Each row was made from one small tree. The marks that hang from a mark follow it in brackets, in alphabetical order. Every link used is in the known rows. Write each row's tree.
Known rows:
nuzozu{digo{dinim{kerasef}}}: [  1.6  -2.6 -16.4  27.9  20.2   4.1 -14.0  25.3  -4.4 -15.1  -1.5   6.5
   0.9 -27.8   9.3   6.2   9.9  22.0  10.5   5.6  -2.9  -2.5]
lanik{gunor{leku{digo{nuzozu} rezefe}} novab}: [ -5.9   0.6 -22.6  20.1  21.0 -36.5 -14.9  13.4 -11.9  -7.9   9.3  19.7
   3.3  -3.4 -39.0  14.4  23.7  22.6 -11.9  51.1  -8.4  -7.5]
rezefe{leku}: [ -2.9  -3.7 -16.2  10.2  20.1  -3.6 -24.9  15.6  -4.1 -17.3  10.6   7.2
  11.4 -22.7   0.4  -0.9   5.5  16.1  -3.4  18.6 -16.4   4.6]
lanik{gunor{leku{digo}}}: [ -8.0   4.0 -20.8  20.9  20.6 -15.8 -19.2   9.4  -8.7  -8.0  10.5  10.9
   7.7 -15.3 -21.5   5.6  15.7  18.3 -12.4  32.1  -6.0  -0.8]
lanik{gunor{leku{digo kerasef{dinim} rezefe}} novab}: [ -8.1   1.7 -22.6  32.1  16.9 -45.3 -13.0  17.1 -15.7 -18.8   1.5  22.5
   6.1  -7.7 -31.8   7.6  24.6  29.5 -11.6  42.2  -8.6 -16.5]
lanik{gunor{leku{kerasef}} novab}: [  0.1   1.6 -25.9  14.5  17.0 -22.7 -16.7  18.6  -7.7  -5.2   5.3  21.7
   4.5  -6.4 -32.4   7.8  25.2  33.4  -5.3  32.1  -2.9 -17.4]
gunor{lanik{novab} leku{kerasef}}: [  0.5  -9.2 -11.1  19.1  11.0 -18.4 -18.0  25.9   3.0 -28.8   6.2  12.2
  11.6 -17.8 -20.7  15.2  23.3  39.3  -0.9  32.6  -3.8 -20.4]
leku{digo{nuzozu} gunor{lanik} kerasef{dinim} rezefe}: [ -7.2  -1.4 -11.6  60.6  20.7 -53.5 -23.9  27.7 -11.4 -34.5   4.4  -0.8
   3.5 -18.7  -8.6  14.9  10.7  45.4  -8.0  40.1  -4.8  19.8]
gunor{lanik leku{digo}}: [-11.1  -6.6  -4.9  27.3  14.2 -15.5 -18.7  14.5   3.0 -30.4  12.7   2.2
  15.5 -24.0 -14.1  13.8  15.6  21.7  -9.3  35.8  -8.4  -6.7]
rezefe{leku{digo gunor{lanik{novab}}}}: [-16.7  -3.9 -13.0  37.5  15.8 -31.6 -23.0   8.1   0.8 -22.9  16.6   4.2
  15.8 -14.9 -18.5   7.4  17.0  26.1 -13.6  33.6 -17.0  -1.9]
novab{lanik}: [ -4.8  -8.7 -16.5   9.0  24.7 -18.7 -26.3  22.7   4.8   0.5  12.7  -0.2
  12.4 -23.3  -0.4  -0.3   9.0  23.9   4.7   5.9  -8.1   6.6]
kerasef{dinim{digo}}: [-20.4  10.7 -12.1  31.7  17.9  -2.4 -17.6  20.9  -4.5 -21.6   3.1  -5.5
  11.5 -32.8   7.2   4.5  11.6  12.5  -1.6   7.6  -7.3   5.1]
rezefe{leku{digo{dinim nuzozu} gunor}}: [ -7.9   1.5 -10.2  38.0  21.6 -22.8 -21.6  14.1  -0.3 -14.2  13.7  -0.1
   2.9 -24.7  -2.0  11.2   3.9  28.8  -4.8  29.5  -9.3  13.5]
dinim{kerasef}: [ 12.3   0.9 -24.6   9.2  22.1   3.8 -19.5  25.6 -11.1  -7.0   1.0  17.4
   3.4 -12.6   3.0   4.6  12.0  24.1   7.3   3.4  -4.6   2.6]
gunor{lanik leku{digo{dinim{kerasef}} rezefe}}: [  1.8  -6.7  -5.7  27.6  15.9 -28.9 -17.5  20.9  -8.1 -42.0   1.7  14.9
  11.7 -24.8  -7.2  14.2  19.2  30.4  -4.0  38.7  -6.7  -1.7]
leku{gunor kerasef rezefe}: [ 18.9  -3.2 -24.0  32.3  23.8 -42.7 -33.1  28.8 -23.0 -16.9  -2.3  11.5
  -2.5  -9.0  -6.7  -6.6  12.9  32.5  -2.6  28.3  -8.7  18.5]
leku{digo}: [ -2.7   1.8 -13.9  34.4  23.6 -14.6 -19.1  14.4  -7.7  -6.7  11.5   4.4
   4.0 -16.9  -5.8   0.5   4.3   6.4  -2.4  23.9 -13.9   0.1]
novab{lanik{gunor{leku{digo{dinim} kerasef rezefe}}}}: [ -5.3  -7.8 -19.6  20.4  24.4 -45.8 -23.7  22.6  -5.4 -11.2   7.1   9.2
  10.7 -20.7 -11.6   2.9  18.2  37.6  -3.2  19.4  -5.0   0.6]
rezefe{leku{digo{dinim nuzozu} gunor{lanik} kerasef}}: [ -5.8  -3.0  -9.8  46.0  18.6 -28.9 -23.5  21.1   1.8 -27.3  13.0   0.4
   6.3 -24.1  -3.3  15.3   9.3  47.0  -2.5  27.3  -6.8   6.5]
gunor{lanik leku{digo{nuzozu} kerasef{dinim} rezefe}}: [ -8.5  -9.0  -5.5  38.1  14.8 -34.8 -16.8  27.8  -5.9 -45.4   4.8   2.1
  10.0 -25.6  -8.9  20.9  13.4  38.4  -7.9  42.8  -6.1  -0.4]
novab{lanik{gunor{leku{digo kerasef}}}}: [-12.0  -8.5 -22.8  17.3  23.1 -35.5 -23.6  19.6  -0.9  -3.3  13.2   3.2
  13.1 -16.5 -15.1   4.8  18.6  35.0  -6.0  13.5  -5.6  -4.9]

Write each row's tree:
[  2.2   3.3 -21.4  19.0  23.6 -23.9 -17.1  18.1 -15.4 -15.7   3.4  19.4
   1.3 -14.6 -16.5  13.7  17.2  30.2  -6.3  35.5  -1.4   8.0] -> lanik{gunor{leku{digo{dinim{kerasef} nuzozu} rezefe}}}
[ -2.4  -4.2 -15.1  23.0  17.5 -25.5 -19.3  32.7 -15.4 -34.3  -2.1   1.1
   2.7 -23.4  -1.3  12.2  15.4  28.1  -4.9  28.3  -6.3   1.1] -> gunor{leku{kerasef{dinim{digo{nuzozu}}} rezefe}}
[ -4.7   0.8 -14.6  34.9  21.2 -20.8 -19.2  17.3  -2.6 -14.8  10.9   5.2
   2.2 -20.5   0.0  14.0   7.8  34.5  -2.5  22.3  -7.8   9.6] -> rezefe{leku{digo{dinim{kerasef} nuzozu} gunor}}
[ -4.4  -3.3 -13.2  45.0  22.5 -51.5 -24.2  17.2  -7.9 -19.6  12.3   5.3
   4.2  -6.3 -28.8  16.6  18.4  29.2 -10.1  54.1  -9.8  16.3] -> leku{digo{nuzozu} gunor{lanik{novab}} rezefe}
[  2.3   1.3 -22.9   7.4  21.9 -19.7 -24.6  14.8 -15.0 -15.3   4.1  17.1
   7.5 -14.3 -19.6   1.5  17.8  20.7 -11.6  35.7  -6.4  10.1] -> lanik{gunor{leku{rezefe}}}
[  5.2  -1.4 -17.7  36.9  16.3 -29.0 -26.6  25.0  -1.4 -15.0   6.3   8.9
   5.9 -11.4 -18.1   6.5  20.5  45.9   0.3  24.4  -1.8   0.2] -> leku{gunor{lanik{novab}} kerasef}
[ 16.0   5.9 -13.7  15.0  25.6   9.3 -14.5  32.5  -0.7  -5.1   2.2  13.3
  -7.3 -27.6  10.8  19.4   2.9  38.4  19.5  11.3   7.5  14.4] -> digo{dinim{kerasef} nuzozu}
[ -8.0  -8.7 -23.4   7.4  22.5 -28.5 -25.2  22.7   0.9  -2.7  10.7   5.2
  13.4 -18.4 -12.9   3.8  18.6  38.2  -3.4  10.4  -2.9  -0.6] -> novab{lanik{gunor{leku{kerasef}}}}
[ 14.9   1.4 -15.6  57.4  24.4 -56.8 -25.9  25.6 -22.5 -20.9  -2.2  11.9
  -6.1 -14.8  -3.2  -3.7  10.1  33.2  -0.3  34.3  -8.9  11.8] -> leku{digo{dinim} gunor kerasef rezefe}
[-13.2  -1.3 -17.1  25.4  18.2  -8.2 -21.1  26.9  -4.6 -28.1   7.1  -2.7
   9.5 -26.7   6.9  10.5   9.3  31.0  -2.2   9.5 -12.0  -0.7] -> rezefe{leku{kerasef{dinim{digo{nuzozu}}}}}
[-22.7  -3.0 -22.2  16.6  20.1 -29.6 -22.8  22.8   1.2 -11.9   8.8  -3.2
  18.0 -24.6  -9.1   7.1  23.9  37.6  -6.7   3.9  -2.6  -2.9] -> novab{lanik{gunor{leku{kerasef{dinim{digo}}}}}}
[-10.8  -7.4 -10.4  28.2   9.8 -36.5 -17.6  28.9  -6.7 -47.9  -1.6   8.9
  15.7 -21.2 -17.7  15.1  30.4  36.9  -7.3  36.4  -7.8 -15.1] -> gunor{lanik{novab} leku{kerasef{dinim{digo}} rezefe}}
[  6.4   1.7 -18.5  41.6  20.1 -43.7 -27.9  29.2 -19.8 -25.0  -6.1   9.1
   0.8 -18.9   1.6  -4.8   9.5  36.1  -3.8  25.2  -6.2  20.3] -> leku{gunor kerasef{dinim} rezefe}
[ -1.9  -4.0 -15.7  24.5  16.0 -28.6 -20.4  30.2 -17.7 -36.5  -4.5   4.5
   5.7 -23.4  -0.2   4.9  17.3  23.6  -6.5  24.9  -9.2  -3.3] -> gunor{leku{kerasef{dinim{digo}} rezefe}}
[ -2.9   3.7 -19.2  25.3  19.8 -39.6 -13.6  12.2 -12.8 -12.8   4.0  25.0
   4.6 -10.4 -33.2   6.9  24.3  22.5  -8.6  47.9  -7.2 -11.1] -> lanik{gunor{leku{digo{dinim} rezefe}} novab}
[-12.5  -9.1 -22.0  16.0  24.5 -32.8 -22.4  22.3   2.2  -1.1  15.8   0.5
   9.8 -16.3 -16.0  12.3  16.6  39.4  -4.2  16.1  -2.6  -0.4] -> novab{lanik{gunor{leku{digo{nuzozu} kerasef}}}}
[  8.6  -0.9 -17.3  30.4  21.6 -28.6 -23.5  32.3 -20.1 -29.1  -6.9  13.1
   2.9 -23.0   6.9  -4.3   5.0  27.5   2.9  21.9 -10.4   9.4] -> leku{kerasef{dinim} rezefe}
[-15.1  -5.5 -20.4  13.5  20.3 -29.0 -22.0  22.5   2.7  -7.9   8.3   3.1
  15.4 -25.4  -8.0   4.9  16.5  40.3  -4.0   8.8  -1.1   0.5] -> novab{lanik{gunor{leku{kerasef{dinim}}}}}
[-20.6  10.1 -11.9  29.6  19.9   1.7 -16.1  24.5  -0.5 -18.6   5.8 -10.1
   7.4 -32.2   5.8  13.8   8.9  17.9   0.5  10.6  -3.0  10.5] -> kerasef{dinim{digo{nuzozu}}}
